Every row comes from one small tree of marks. Brackets hold a mark, then the marks that hang from it, in alphabetical order. Every link used is in the known rows. Which tree was each row made from?
Known rows:
{katoni fopo {sati sifad}}: [  9.7   6.4  10.4  21.5   0.4  -4.5 -13.0 -10.3 -17.8   2.0 -15.4 -10.9
   2.5 -15.8   2.5  23.5  12.6   1.4 -22.5 -32.1   4.2 -14.4]
{fupa {konuga gume {sati katoni}}}: [ 17.7  21.7   6.5   1.2  17.2 -19.2   2.1 -19.3  -6.0  -7.2  39.2  -6.9
  35.6   5.5   5.9  13.6  -0.8   9.2   6.7  51.3  -2.2   2.4]
{gido {fimuget {katoni fopo}}}: [ -5.0  -3.5   0.5  40.9 -16.6  -8.5   3.8 -12.0 -16.2 -12.9   9.9  11.3
  18.2 -28.7   0.9  -4.1  11.6  10.5  -1.0  -4.3  -0.4  -6.2]
{katoni fopo nisime}: [  9.2 -21.9  -2.4  14.3  -8.5  -6.3  -9.7  -8.7 -12.4  13.7 -16.7   1.7
   8.3 -12.7   2.4  11.9   6.8  -1.1 -17.3 -30.7  -5.5 -16.2]
{gido {fimuget {katoni nisime}}}: [  2.1  -4.1  -7.0  39.1 -12.7  -5.5   5.7  -7.2 -19.3  -0.3   1.1  15.1
  17.0  -6.8  -1.6  -8.4  11.5  10.2   6.9   9.3  -5.7  -3.6]
{sati konuga}: [  4.4  -2.0   0.0  13.4  17.5  -6.2   4.7 -16.6 -11.1   9.5  17.8  -2.5
  22.5 -11.9   0.4  16.7   9.7  -7.8   2.9   5.3  -4.5 -18.6]
{konuga gume {sati {katoni fopo} sifad}}: [ 11.1  24.7  20.9   1.6   7.3 -18.0 -15.4 -19.9  -4.3  -1.5  30.8  -9.0
  19.5   0.7   4.5  19.9  -4.5  23.6 -20.3  29.4   1.2  -3.9]
{ragif katoni}: [ 12.8  -3.8  -6.3  20.7  25.7  -2.5  -0.5 -14.1 -25.4   8.2   9.7   3.1
  31.0   4.8  -1.1  14.2  -1.4   5.0  -8.7  46.9  -2.0  -6.0]
{fimuget {katoni nisime}}: [  4.1 -14.3  -2.0  20.5   3.0  -5.8   0.4  -4.9 -12.5  10.5  -7.5   7.1
  20.6  -4.9   1.2   6.2  11.9   6.2   2.8  17.5  -4.6 -10.0]
{gume {konuga {sati sifad}}}: [ 18.8   2.9  -1.2   1.2  22.2  -7.9 -11.3 -16.1 -14.9   8.7  11.6 -14.5
  17.6  13.2   4.1  19.3  14.5   1.3  -4.9   2.0   2.8  -5.9]
{sifad {sati {katoni fopo}}}: [ -1.0 -12.7   7.4   4.8  12.6 -10.3  -4.2 -12.6  -3.3  22.3   3.0  20.1
  11.6 -30.6   0.0  12.3   3.8   3.2 -25.6  13.6  -1.8 -14.2]
{sifad {sati {konuga gume}}}: [ -4.1   2.1   4.0  16.4  29.8  -1.8  -3.2 -23.6 -11.9  16.0  38.8   1.7
  13.5  -8.1  -1.7  19.0  -5.6   1.5   1.9  22.3  -1.0 -16.8]
{ragif {katoni nisime {sati {konuga gume}}}}: [  8.3   0.8   3.8  17.7  -0.9   1.0  -3.4  -8.1 -17.9   3.9  11.7   5.3
   4.7  25.6  -2.4  29.7 -10.1   6.1  -4.3  19.2  -4.8  -5.4]
{fimuget {katoni {sati konuga}}}: [ -4.4  -2.3   7.5  20.0   4.6  -3.3   9.5  -5.5  -6.8  -1.0   5.5   4.1
  11.9 -10.2   0.6  18.6  16.7  -4.8   8.4   5.3   0.0 -15.5]
{fupa {konuga gume {sati katoni sifad}}}: [ 21.1  43.0  14.3   2.0  20.7 -19.7  -7.2 -21.7  -9.9  -9.5  39.7 -11.3
  33.6   5.3   5.1  16.4   2.6  16.4   1.7  52.9   1.6   6.8]
{katoni fopo nisime {sati sifad}}: [ 13.2  -1.5   8.6  14.4 -14.4  -3.4 -17.6  -5.9 -17.1  10.1 -30.3  -6.8
  -6.8  -9.1   2.2  21.4  13.3   1.2 -26.0 -45.9   0.7 -13.4]
{gido {fimuget {katoni fopo nisime sati}}}: [ -1.0 -15.5   2.2  38.1 -39.7  -3.5   0.4  -0.2 -14.5  -8.0 -20.5  12.4
  -6.2 -14.0   0.6  -0.3  13.7   5.7  -6.6 -37.3  -2.7  -7.7]
{fimuget {katoni nisime {sati konuga sifad}}}: [ 2.6  8.7 13.2 14.8 -7.6 -3.2 -4.0 -2.7 -9.4  6.2 -6.5  4.0  0.3 -1.6
 -0.3 19.1 19.5  3.6  1.7 -6.7 -0.5 -9.9]
{katoni sati}: [  9.1  -6.8  -2.2  23.5  15.5  -2.4   2.4  -8.7 -19.1   8.1 -10.5  -7.7
  14.4  -5.9   1.4  19.0   8.2  -7.4  -7.8  -5.9  -0.6 -17.5]
{sifad {sati {katoni nisime} konuga}}: [  1.4  -8.9   6.0  -5.4  10.5  -8.2   1.3  -9.6   1.3  34.0   9.1  25.1
   6.0 -13.9  -3.4  12.1   6.5  -4.1 -11.4  20.2  -9.7 -13.3]
{sifad {sati katoni konuga}}: [ -2.1  -0.5   7.6  -1.6  24.4  -9.1   5.6 -14.8   0.0  25.1  23.7  20.6
  16.5 -20.4  -2.7  14.3   6.5  -3.4  -8.2  34.4  -4.9 -14.8]
{katoni {sati konuga}}: [  5.6  -2.2   2.6  15.1  10.6  -2.3   5.7  -9.7 -11.2   6.5   4.6  -4.9
   9.1  -7.7   0.6  23.8  11.7 -12.8  -0.2 -14.6  -2.2 -20.4]
{gido {fimuget katoni}}: [ -1.1   3.1  -5.0  43.5   2.7  -6.8  10.3 -12.8 -21.3  -9.0  16.6  10.0
  28.2 -16.1  -0.8  -5.9  11.8   9.8   9.2  24.9  -2.0  -5.0]
{fupa {konuga gume {sati {katoni fopo}}}}: [ 14.5  12.8  11.8  -0.5   0.9 -20.7  -5.1 -18.2  -1.4 -11.8  33.9  -5.1
  24.7  -7.1   7.9  15.8  -0.4   9.7  -3.0  21.3  -0.8   0.6]
{konuga {sati katoni sifad}}: [ 18.3  23.0  11.5  -4.0  25.2 -15.3  -6.2 -15.9  -8.5  12.0  17.9  -8.0
  26.6   0.8   2.3  10.1   9.6  12.7 -15.1  44.3  -1.2  -5.4]
{gido {fimuget {katoni sati}}}: [ -0.7   1.1  -1.8  44.3  -6.9  -2.9  10.8  -5.8 -20.3 -11.9   1.6   6.6
  14.4 -12.2  -1.2  -0.3  13.5   5.6   5.1   5.5  -0.2  -6.8]

Which tree is each row?
[  2.8 -22.4   5.8  -0.7  -2.4  -9.1  -8.9  -7.1  -1.3  30.0 -11.7  24.1
   1.1 -23.3  -0.5   9.7   3.0   3.0 -28.4  -1.6  -6.2 -11.7]  {sifad {sati {katoni fopo nisime}}}
[ -0.3 -21.5   2.7  19.9 -14.7  -7.6  -6.0  -3.7  -8.8   7.8 -13.7   9.8
  10.4 -15.1   3.4   7.8  11.4   7.3  -7.0 -11.7  -3.4 -11.1]  {fimuget {katoni fopo nisime}}
[ 17.4  11.2   6.2  -8.7  16.8 -15.5  -4.7 -11.7  -4.5   7.7  11.5   1.3
  22.0  12.0   3.7  21.3  13.2   7.0 -10.8  26.3   0.0  -0.6]  {gume {konuga {sati katoni sifad}}}
[ -1.1 -16.2  11.0  -8.2  -6.0  -9.3  -4.9  -8.3   5.3  28.9   2.4  26.2
  -3.2 -22.6  -1.7  14.4   6.6  -3.2 -20.6  -8.9  -8.0 -14.3]  {sifad {sati {katoni fopo nisime} konuga}}
[ -4.6 -18.9  10.2  13.0 -26.8  -4.0  -1.1   1.1  -0.8   3.8 -15.3   9.5
  -7.4 -15.2   2.6  18.8  16.5  -2.9  -3.4 -37.8  -2.6 -16.7]  {fimuget {katoni fopo nisime {sati konuga}}}
[  9.1   1.5  13.8   7.4 -19.6  -4.0 -14.4  -6.6  -9.1   9.6 -16.6  -2.7
 -12.1 -10.5   1.0  26.1  15.9  -4.6 -19.5 -54.8  -1.7 -16.4]  {katoni fopo nisime {sati konuga sifad}}
[ -1.5   0.7   9.1   2.8   9.1  -8.9  -1.8 -14.5   0.7  23.5  24.7  22.4
   8.7  -0.8  -2.9  19.1  -7.0   7.4  -7.5  33.1  -8.9 -10.2]  {sifad {sati {katoni nisime} {konuga gume}}}
[ 13.9   3.0  11.8 -10.8  -1.8 -17.5 -12.0 -10.7   0.9   4.3   6.6   1.6
  12.3   0.2   5.3  23.6  13.7   7.9 -20.5  -3.4   1.4  -1.7]  {gume {konuga {sati {katoni fopo} sifad}}}
[ 14.1   3.5   6.3  -1.1   7.2 -14.3  -4.8 -12.1  -4.2  12.0  19.6  -0.7
  20.1  21.0   2.9  12.5  -6.9  15.4  -8.4  41.8  -8.2  -5.7]  {konuga gume {sati {katoni nisime}}}
[  1.9   8.9   5.7  23.5   9.3  -3.2   2.3 -14.8 -12.4  -2.8  21.5  -7.5
  11.2   3.9   0.9  30.2  -1.5  -2.9   2.8  -0.6  -1.6 -17.5]  {katoni {sati {konuga gume}}}
[  5.2  -0.1   4.4  17.6  -5.7  -1.9  -1.4  -9.8 -10.8   5.3   6.6  -1.7
   0.7  12.8   0.1  28.3  -1.5  -1.8  -0.2 -16.0  -5.7 -16.4]  {katoni nisime {sati {konuga gume}}}
[ 13.3 -26.2   2.0 -15.5 -17.6 -15.1  -7.5  -2.5   6.0  14.8  -9.5  12.4
   3.7   7.9   5.4  18.6   9.7   0.5 -19.2 -19.0  -7.2  -5.9]  {gume {konuga {sati {katoni fopo nisime}}}}
[ 12.5   7.5  13.3   5.7 -12.1 -15.3 -13.0  -7.9  -5.4  11.9 -14.4  13.2
  11.2 -16.6   1.5  17.8   8.2  11.4 -28.4  -4.2  -4.6  -6.1]  {sati {katoni fopo nisime} sifad}
[ -8.7  -1.5   8.4  34.2 -30.2  -4.8   8.9  -6.5  -8.5 -16.4   8.1  10.9
  -0.2 -26.9   0.2   7.5  16.9   0.9   2.8 -30.7  -0.3 -11.2]  {gido {fimuget {katoni fopo {sati konuga}}}}
[ 15.5  25.1   8.5  12.7  30.1  -8.2 -15.2 -23.5 -20.5   3.1  33.8 -25.0
  24.6  16.0   3.5  15.0  -3.2  16.6  -4.3  34.8   2.6  -8.4]  {konuga gume {sati sifad}}
[ -1.7  -2.4   1.6  31.8 -26.2  -2.1  10.4  -2.0 -12.4  -4.1   0.3  14.8
  -0.5  -5.1  -2.7   2.1  16.0   0.0   9.6 -17.2  -5.6  -8.0]  {gido {fimuget {katoni nisime {sati konuga}}}}
[ 18.2   6.2  15.8 -11.6  -7.4 -15.8 -17.2 -10.0  -2.6  17.1  -3.0  -1.5
   6.8  -2.0   3.5  10.1  10.7  13.8 -27.8   0.0  -4.1  -5.9]  {konuga {sati {katoni fopo nisime} sifad}}
[ -5.4  -8.1  13.1  -2.4   6.6 -11.0  -1.1 -13.9   4.3  21.0  17.3  21.6
   7.1 -32.8  -0.8  17.3   6.6  -3.0 -18.2   6.9  -3.6 -15.4]  {sifad {sati {katoni fopo} konuga}}
[ 24.4  31.3  10.9  -7.0  21.9 -19.1  -3.8 -17.4  -8.8  -0.4  22.9  -8.9
  31.7  -6.0   4.8   9.2  16.8   6.8  -1.8  39.6   0.4   3.6]  {fupa {konuga {sati katoni sifad}}}
[ 18.2  24.3  14.1  -0.9  10.6 -14.9 -13.9 -15.2  -7.4  11.1  21.4  -4.9
  18.8  20.5   2.1  15.0  -4.0  23.1 -13.3  44.0  -4.8  -0.6]  {konuga gume {sati {katoni nisime} sifad}}
[  7.7  27.4  15.6   4.3  14.9 -15.4   0.9 -15.5  -3.3   6.6  22.4   8.3
  25.6 -15.4  -1.0  23.1  12.2   5.8  -8.0  32.5  -3.5  -8.5]  {sati katoni konuga sifad}
[ 12.3 -20.1  -3.4  15.3  -6.3  -3.4 -11.7  -7.8 -19.5  12.2 -11.2   9.1
  11.4   1.3   0.3  14.2  -1.4   7.0 -21.7   2.6  -4.7  -6.5]  {ragif {katoni fopo nisime}}
[ -5.0   9.4  10.9   7.7  24.5  -9.9   2.4 -19.6  -1.3  16.0  41.0  16.9
  18.4  -9.1  -2.4  21.6  -7.3   7.3  -4.2  45.8  -4.2 -11.4]  {sifad {sati katoni {konuga gume}}}
[  1.8  -9.7   7.3  13.5  -7.9  -3.9  -0.5  -8.9  -7.2   3.1  -2.8  -2.0
   0.0 -19.1   2.5  26.1  12.4 -12.1 -10.5 -40.2  -1.1 -22.6]  {katoni fopo {sati konuga}}
[  3.1  -9.9   9.9  -2.5 -19.5 -13.7  -0.7  -6.9   5.0  13.3  -1.0  20.0
   7.5 -18.2   1.6  19.7   8.9  -0.6 -16.6 -13.2  -9.9 -12.9]  {sati {katoni fopo nisime} konuga}
[ 17.0 -18.9  -2.4 -13.8   0.5 -13.0  -1.4  -3.7   1.4  19.5  -2.9  11.6
  13.5  19.7   3.8  16.3  10.4  -0.8  -9.6   9.3  -8.5  -4.0]  {gume {konuga {sati {katoni nisime}}}}
[  8.8  18.3  10.0  14.3  12.9  -3.6  -3.5 -12.8 -15.4   5.5   5.8  -9.4
   7.7  -8.3  -0.2  25.6  15.7  -4.8  -6.1 -11.5   1.5 -16.6]  {katoni {sati konuga sifad}}
[ -1.1 -12.8  -1.5  35.8 -31.4  -7.6  -0.7  -6.2 -15.0  -5.0  -5.9  15.1
   7.6 -18.8   0.6  -6.4  11.7  10.8  -3.4 -20.1  -4.8  -5.2]  {gido {fimuget {katoni fopo nisime}}}
[  5.6 -18.6   5.9   7.8 -22.6  -2.8  -5.1  -3.8  -5.5  12.4 -18.3   2.0
 -11.1 -10.3   2.1  23.5  12.4 -11.5 -13.8 -56.8  -5.2 -20.8]  {katoni fopo nisime {sati konuga}}
[ 21.3  14.0  10.4  -8.8  11.6 -14.3 -10.2 -10.3  -7.2  19.7   3.4  -2.8
  16.8   8.0   1.7   7.7   9.5  12.8 -17.6  28.4  -5.6  -4.1]  {konuga {sati {katoni nisime} sifad}}
[  4.4  31.6  10.6  21.0  18.8  -7.6  -8.1 -24.1 -15.7  -3.3  37.2  -9.8
  23.3  -0.6   0.2  27.7  -0.6   9.7   2.4  20.7   0.4 -10.7]  {sati {konuga gume} sifad}
[ 11.2  11.3   7.5   3.8  20.6 -15.3  -0.4 -17.8  -5.7   4.1  34.5  -5.3
  30.3  10.7   3.7  15.5  -7.8  15.5  -6.2  53.9  -3.9  -5.9]  {konuga gume {sati katoni}}
[  3.8  19.4  19.7   2.6  -3.1 -16.2  -5.0 -14.7   0.5   2.8  15.8  10.3
  16.1 -25.8   1.3  25.3  12.4   7.2 -19.2   4.6  -2.4 -10.1]  {sati {katoni fopo} konuga sifad}
[  9.1 -13.4   1.9  20.0   0.7  -1.1  -5.4  -6.2 -20.6   1.2 -11.2   2.3
   7.5  -4.7   1.0  23.3   1.1   1.4 -22.2  -0.6   1.7 -10.0]  {ragif {katoni fopo sati}}
[  9.8 -23.3   0.3  15.8 -16.2  -2.2  -8.9  -2.9 -13.2  12.4 -32.4  -1.5
  -5.8  -9.2   2.7  18.4   9.0  -6.2 -21.3 -48.7  -3.1 -18.1]  {katoni fopo nisime sati}
[ 13.2   6.7   9.5  20.3   2.4  -1.5 -14.9  -9.2 -24.7   0.3  -9.5  -2.8
   7.5  -4.2  -0.3  25.4   4.3   9.0 -25.9   1.9   5.1  -5.1]  {ragif {katoni fopo {sati sifad}}}
